What can hang from each mark:
D: A E H K
C: A H
K: H
A: C D H K
E: C D
H: A C D K

Each row was made from one small tree. The marks that hang from a mark follow it in brackets, in alphabetical order. Every link used is in the known rows. Write each row's tree.
Known rows:
E[C[H[A K]] D]: [-2.36, +2.81, -2.32, +2.30, +1.06, -1.26, -3.81, -1.50, +3.10, -6.39, -0.80, -1.56, +1.49, +0.87, +0.37, +1.57, -1.13, +2.42, +2.12, +2.95, +6.11, -1.60, +0.22, +1.05]
H[D[A E[C]] K]: [-0.19, -0.59, +1.74, +1.18, +1.93, -2.68, -2.41, +2.70, +3.15, +3.77, +1.20, -1.39, -1.48, -0.44, +1.42, -2.82, -2.39, +1.49, +2.78, +1.27, +2.05, -0.67, -2.16, -1.46]
D[E]: [+0.48, +0.78, -0.64, -0.13, -0.55, -2.49, -0.23, -3.69, -1.13, +6.30, +0.27, -0.05, -4.10, -0.10, -0.61, -1.65, +0.86, -2.37, +3.22, -0.80, -2.21, -1.77, -0.88, -1.62]
D[A[K] E H[C]]: [-0.63, -4.01, +3.96, -4.12, -1.26, +2.97, +0.41, +5.55, -2.82, +5.76, -1.07, -1.06, -2.36, -0.26, +0.93, +2.62, +1.85, +1.36, +0.49, -0.07, -0.55, +1.73, -3.02, -0.02]
D[A[C H K]]: [-0.79, -2.69, +1.36, -0.71, -2.83, +1.91, -0.29, +2.42, -2.41, -1.33, -2.82, +1.98, +3.62, +0.66, -1.59, +1.44, +3.87, -1.33, -3.11, +0.08, -2.37, -2.19, +2.90, +1.29]
K[H[A]]: [+0.55, +1.90, -2.75, +1.27, +0.29, -1.38, +1.79, -1.73, +0.68, -0.10, +1.58, -0.42, +1.62, -1.08, -0.89, -0.37, -0.93, -1.98, -0.79, -3.16, +0.47, -0.98, +1.02, -2.31]
H[A C]: [+0.05, +3.16, -0.57, -0.67, -0.17, -2.62, +0.70, -4.08, +1.44, -2.75, +0.59, +0.24, +0.08, +0.58, -0.79, +0.70, -1.62, +0.53, +0.60, -0.68, -0.38, -0.36, -0.21, +0.44]
C[H[D[A[K]]]]: [+1.02, +0.67, -0.43, +0.06, +0.76, +0.86, -1.66, +2.48, +1.76, -1.75, +0.07, -0.92, +0.70, +1.21, +0.34, -0.50, -1.03, +1.78, -3.79, -0.84, +1.17, +0.86, -0.63, +1.39]
C[A[D H[K]]]: [-0.05, +0.84, -0.64, +3.52, -0.49, -1.31, +0.62, -0.58, -1.89, -5.41, +0.96, +1.13, +3.54, -1.02, -1.49, -2.40, -0.68, +0.95, -0.82, +1.40, +1.26, +1.45, +2.97, -1.14]
A[C D[E] K]: [-0.36, -4.87, +0.78, +1.13, -1.56, +2.82, +0.71, +0.27, -4.48, +0.50, -0.66, +1.65, +1.41, +0.97, -0.31, -1.12, +2.83, -1.80, -1.15, +2.73, -2.97, -1.29, +2.33, -0.85]
C[H[A[D]]]: [+0.52, +1.19, -1.97, +1.13, +0.29, -1.35, -0.22, -1.35, -0.49, -4.22, +0.66, +0.41, +0.82, +0.41, -0.22, -0.50, -1.68, +1.06, -1.16, +0.20, -0.73, +2.25, +1.26, +0.12]
H[C K]: [-0.41, +3.48, +1.14, +4.52, -1.02, -2.41, -0.29, -4.36, +1.08, -3.16, +1.69, +0.47, -0.99, +0.04, -1.66, +0.47, -1.71, +1.03, +1.24, +1.88, +2.98, -1.74, -1.34, +0.00]
A[C[H] D[E K]]: [-0.96, -4.38, +2.56, +0.70, -1.00, +2.41, +1.17, +1.67, -2.77, +0.65, -0.67, +1.73, -0.25, +0.29, +0.32, +1.38, +0.09, +0.13, +0.78, +2.66, -3.34, +2.91, +0.39, +1.64]
D[A E]: [+0.17, -0.70, +0.65, -3.41, -0.12, -3.80, -0.68, +1.06, -2.03, +8.53, -0.84, -0.37, -3.03, -0.39, +0.97, -1.97, +0.88, -0.76, +3.89, -0.85, -2.93, -0.61, -1.56, -0.84]
C[H[A D[E]]]: [+0.07, +0.83, -0.73, +0.37, +1.29, -0.82, -0.55, -0.61, +3.67, +0.61, +1.19, -1.58, -1.20, +1.23, -0.29, -1.38, -3.65, +1.16, -0.35, -2.03, -0.19, +2.40, -0.67, -0.31]
K[H]: [+1.19, +2.22, -2.07, +2.64, -0.09, +0.04, +1.07, -3.95, -0.17, +0.96, +1.67, -0.24, -0.16, -1.41, -1.26, +0.96, +0.31, -2.84, -0.83, -2.39, -0.27, -2.16, +0.35, -2.30]
C[A[H[D]]]: [+1.27, +2.71, -1.32, +0.63, +0.52, -0.06, +0.16, -2.85, +2.41, -3.49, +0.64, -0.07, +2.13, -0.14, -1.77, -1.36, -1.06, +0.03, -2.15, -2.12, -0.66, +0.65, +1.99, -0.35]
C[H[D[A E]]]: [+0.52, +0.02, +1.00, -0.83, +1.24, -0.42, -1.66, +1.05, +1.89, +3.54, +0.51, -1.59, -2.05, +0.59, +0.50, -0.31, -2.48, +1.50, +0.20, -1.28, -1.53, +2.21, -1.90, +0.37]
D[E H[A]]: [+0.44, -1.77, +0.54, -2.00, -0.88, -0.61, +0.83, +1.27, -0.53, +5.34, +0.39, -0.64, -3.61, -0.62, -0.54, -0.76, +0.57, -0.64, +2.69, -1.69, -1.24, +1.82, -1.61, -2.33]
E[C D]: [+0.16, +2.86, -2.89, -0.34, +1.07, -0.61, -3.84, -5.66, +1.04, -2.39, -1.02, -0.88, -0.96, +0.40, +0.58, +1.41, +2.46, -0.67, +2.79, +2.31, +1.12, -4.59, -0.05, +0.08]
E[C D[A]]: [-0.18, +1.53, -1.72, -3.33, +1.48, -1.80, -4.23, -1.36, +0.12, -0.36, -1.96, -1.09, +0.08, +0.11, +1.97, +1.20, +2.41, +0.68, +3.35, +2.32, +0.47, -3.47, -0.62, +0.82]
A[D[E] H[C] K]: [-0.82, -3.75, +2.11, +1.36, -1.61, +4.51, +0.95, -0.11, -4.42, -1.37, +0.06, +0.78, +1.19, +1.04, -0.84, +1.17, +1.94, -0.33, -3.15, +1.39, -2.75, +0.55, +1.90, -0.88]

Which tree is each row?
[+0.26, -3.66, -0.99, +1.85, +0.04, +3.10, +1.91, +1.89, -4.57, +2.76, +1.52, -0.37, +1.13, -0.38, +0.62, -1.57, +1.51, -2.05, -2.37, -0.24, -0.52, -0.41, +1.21, -3.30]
A[D[E] K[H]]
[+0.54, -0.75, +0.33, -2.57, +0.21, -1.76, +1.99, +5.68, -1.44, +4.39, -0.02, +0.21, +0.53, -1.48, +1.58, -0.57, +0.57, -0.36, +0.45, -1.86, +0.28, +0.50, -1.55, +0.34]
D[A K[H]]
[-0.67, -1.66, +0.29, +2.83, -3.58, +3.91, +0.25, -1.98, -1.68, -4.06, -2.06, +2.43, +3.07, +1.11, -3.38, +2.02, +4.18, -2.95, -4.29, +0.07, -1.65, -3.41, +3.97, +0.65]
A[C H K]
[+1.46, -0.72, +0.74, -0.77, +1.05, -1.43, +0.77, +1.45, +1.91, +5.10, +1.49, -0.28, -3.34, +0.83, +0.81, -4.24, -0.96, -0.06, +1.23, -0.84, -0.95, +0.64, -2.51, -0.42]
H[D[E K]]
[-0.38, +3.08, -0.92, -1.04, -0.25, +0.20, +1.09, -2.57, -0.20, -3.44, -0.61, -0.16, +1.71, +0.32, -0.37, +1.21, -0.21, +0.63, -1.35, -0.22, +2.41, -0.67, +0.52, +1.49]
H[C[A[K]]]
[+0.45, +1.46, +0.54, -1.79, +0.81, -0.74, +2.10, -0.70, -1.45, -3.76, +0.49, +0.88, +1.40, -0.55, +1.07, +0.14, -1.57, +2.10, +0.52, +1.50, -0.09, +2.68, -0.27, +1.75]
H[C[A[D[K]]]]
[+1.64, +1.59, -2.27, +2.04, +1.76, -0.29, +1.42, -0.93, +3.62, -1.60, +3.10, -1.29, +2.21, -0.33, -0.70, -1.84, -2.87, -0.72, -2.60, -3.46, +0.43, +0.08, +0.44, -2.73]
K[H[A D]]
[-0.35, +1.84, +0.17, -0.81, +0.55, +0.60, +3.55, +0.67, +0.28, -0.73, +0.81, -0.20, +1.55, -1.47, +0.48, +2.17, -1.62, +0.25, -0.26, -1.72, +2.14, +1.46, -0.96, +1.03]
D[K[H[C[A]]]]
[+0.66, -2.46, +1.12, +3.57, -2.23, +2.90, +0.07, -4.15, -2.84, -5.42, -0.14, +2.97, +2.94, +0.00, -2.78, +1.73, +2.37, -1.93, -2.41, +1.98, -5.90, -0.54, +4.06, -0.59]
A[C D H]
[-1.38, +3.00, -1.64, +3.42, +0.36, -2.01, -2.03, -1.64, +3.24, -4.31, -0.26, -0.22, -0.07, -0.63, -0.20, +1.79, -2.06, +0.55, +0.89, +0.93, +4.58, -0.83, +0.49, +0.52]
E[C[H[A K]]]
[+0.47, +0.39, -1.87, -0.64, +2.21, +0.85, +1.41, +0.80, -0.59, -2.35, +0.21, +0.09, +2.24, -2.68, +2.26, +1.24, -0.43, -0.59, +0.26, +0.32, +1.21, +0.96, +1.21, -0.30]
E[C[A[D[K[H]]]]]
[-0.80, -2.17, +0.42, -1.31, -0.01, +0.29, +1.64, +1.31, -2.52, -1.13, +0.51, +0.03, +1.38, +1.36, +0.89, -1.37, -0.60, +1.18, -0.91, +1.20, -0.47, +1.26, +0.70, -0.65]
H[A[D[E] K] C]
[+1.24, -1.01, +0.36, -2.55, -1.06, -1.03, +2.01, +4.93, +0.01, +0.89, +0.13, +0.84, -1.93, -0.60, +0.25, -1.45, +1.13, +0.64, +0.70, -1.03, +1.14, +2.43, -1.95, +0.22]
D[H[A] K]
[-0.65, +2.92, -2.78, -0.10, -0.27, +0.64, +0.17, -0.14, -0.23, -3.46, -1.45, -0.46, +1.83, +0.19, -0.42, +0.68, -0.28, +0.49, -2.60, -1.08, +3.93, +0.62, +1.53, +2.02]
C[A[K] H]
[+0.04, -1.66, +1.93, -3.23, -1.26, -2.26, +0.82, +4.04, -1.34, +2.21, -2.09, +2.10, +0.64, -0.18, +0.77, -0.41, +1.86, -0.03, +1.62, +0.93, -2.01, -0.25, -0.61, +2.65]
D[A[C] K]
[+0.25, +1.52, -1.94, +0.29, +0.98, +2.71, -1.01, -1.06, +2.64, -4.89, -1.00, -0.34, +2.81, -0.32, -0.22, +0.87, +0.78, -0.76, -3.46, -0.92, +2.00, -1.56, +2.69, +0.27]
E[C[A[H[D] K]]]
[+1.08, -0.35, +0.68, +2.00, -0.29, +1.03, -0.54, -2.96, +1.58, +1.90, +1.28, -0.20, -1.55, +0.71, -2.01, -1.43, -0.01, -1.46, -1.11, -1.90, -3.42, -0.41, +0.52, -1.83]
A[H[D[E]]]
[+0.84, +2.84, -0.41, -0.24, +1.41, +1.50, +0.70, -1.79, +3.01, -5.18, +1.12, -1.05, +2.33, +1.02, -0.12, -0.48, -2.35, +2.02, -3.34, -0.52, +2.36, +0.47, -0.09, +1.12]
H[C[A[K]] D]
[-0.34, -0.74, +0.29, -2.12, +0.34, -1.47, +0.05, +0.64, -0.11, +6.48, -1.10, +0.37, -4.54, -0.76, +1.88, -0.17, +1.41, -1.90, +4.15, +0.34, -0.31, -1.34, -1.83, +0.29]
D[E[C] K]
[-1.09, -3.26, +1.20, -2.54, -1.75, +0.20, -0.16, +4.36, -3.50, +6.13, -2.08, +0.11, -0.12, +0.51, -0.10, -1.13, +3.18, -1.15, -0.50, -1.25, -1.86, -0.93, +0.80, -0.52]
D[A[H K] E]
[-0.84, -2.67, +2.04, -2.23, -1.29, +2.61, +1.57, +2.77, -0.91, +2.46, -0.07, -0.89, -1.86, +0.35, -0.22, +1.63, +0.57, +0.72, +0.04, -0.89, +0.71, +1.88, -1.74, -0.88]
D[E H[A[K] C]]
[+0.25, +0.03, +2.59, +1.80, -0.24, +2.57, -0.18, -4.28, +2.11, -0.22, +1.50, -0.46, -1.24, +0.88, -2.08, +1.61, -1.43, -0.07, -1.39, -1.20, -3.50, +0.39, -0.27, -0.81]
A[H[C D[E]]]
[-1.18, -0.57, +0.57, -1.29, +0.29, +0.20, -0.44, +1.03, +0.53, +4.77, -1.47, -0.13, -4.31, -0.61, +1.71, +2.26, +0.22, -0.92, +3.05, +0.31, +0.52, +0.41, -1.87, +1.59]
D[E[C[H]] K]
[+0.61, +3.07, -0.24, +6.11, +0.43, -0.85, -1.73, -1.93, +3.93, -4.26, +2.41, -0.66, -0.60, +0.62, -1.62, -1.25, -3.52, +1.83, -1.65, +0.54, +3.71, +0.51, -1.03, +0.05]
C[H[D K]]
[-0.76, -1.11, +0.41, +3.65, +0.67, +0.09, -1.72, -1.33, -1.17, +0.07, +0.90, -0.08, -1.81, -0.91, +0.82, +0.56, -1.20, +0.27, +2.11, +3.05, +0.53, +0.60, -0.03, -1.29]
A[D[E[C[H[K]]]]]
[-0.78, -1.47, +2.14, -2.41, -1.30, -0.62, +0.30, +4.42, -0.65, +0.57, -2.50, +1.65, +0.74, +0.02, +0.67, +2.01, +0.68, +0.98, +0.56, +0.77, -1.12, +1.48, -0.70, +3.91]
D[A[C[H]] K]
[+0.52, +0.01, +0.02, -2.53, +2.59, -0.66, +0.35, +1.69, +3.31, +3.35, +0.30, -1.01, -1.84, -0.45, +2.20, -2.14, -1.78, +0.36, +2.07, -0.56, +0.89, +1.15, -1.58, +0.36]
H[D[E[C[A]] K]]
[-0.54, +0.20, -0.75, -4.80, +1.42, -2.06, -2.85, +3.11, -0.05, +0.63, -2.42, -0.52, -0.10, +0.26, +3.14, +0.26, +2.73, +1.44, +3.72, +2.70, +1.65, -2.20, -1.69, +2.25]
E[C D[A K]]
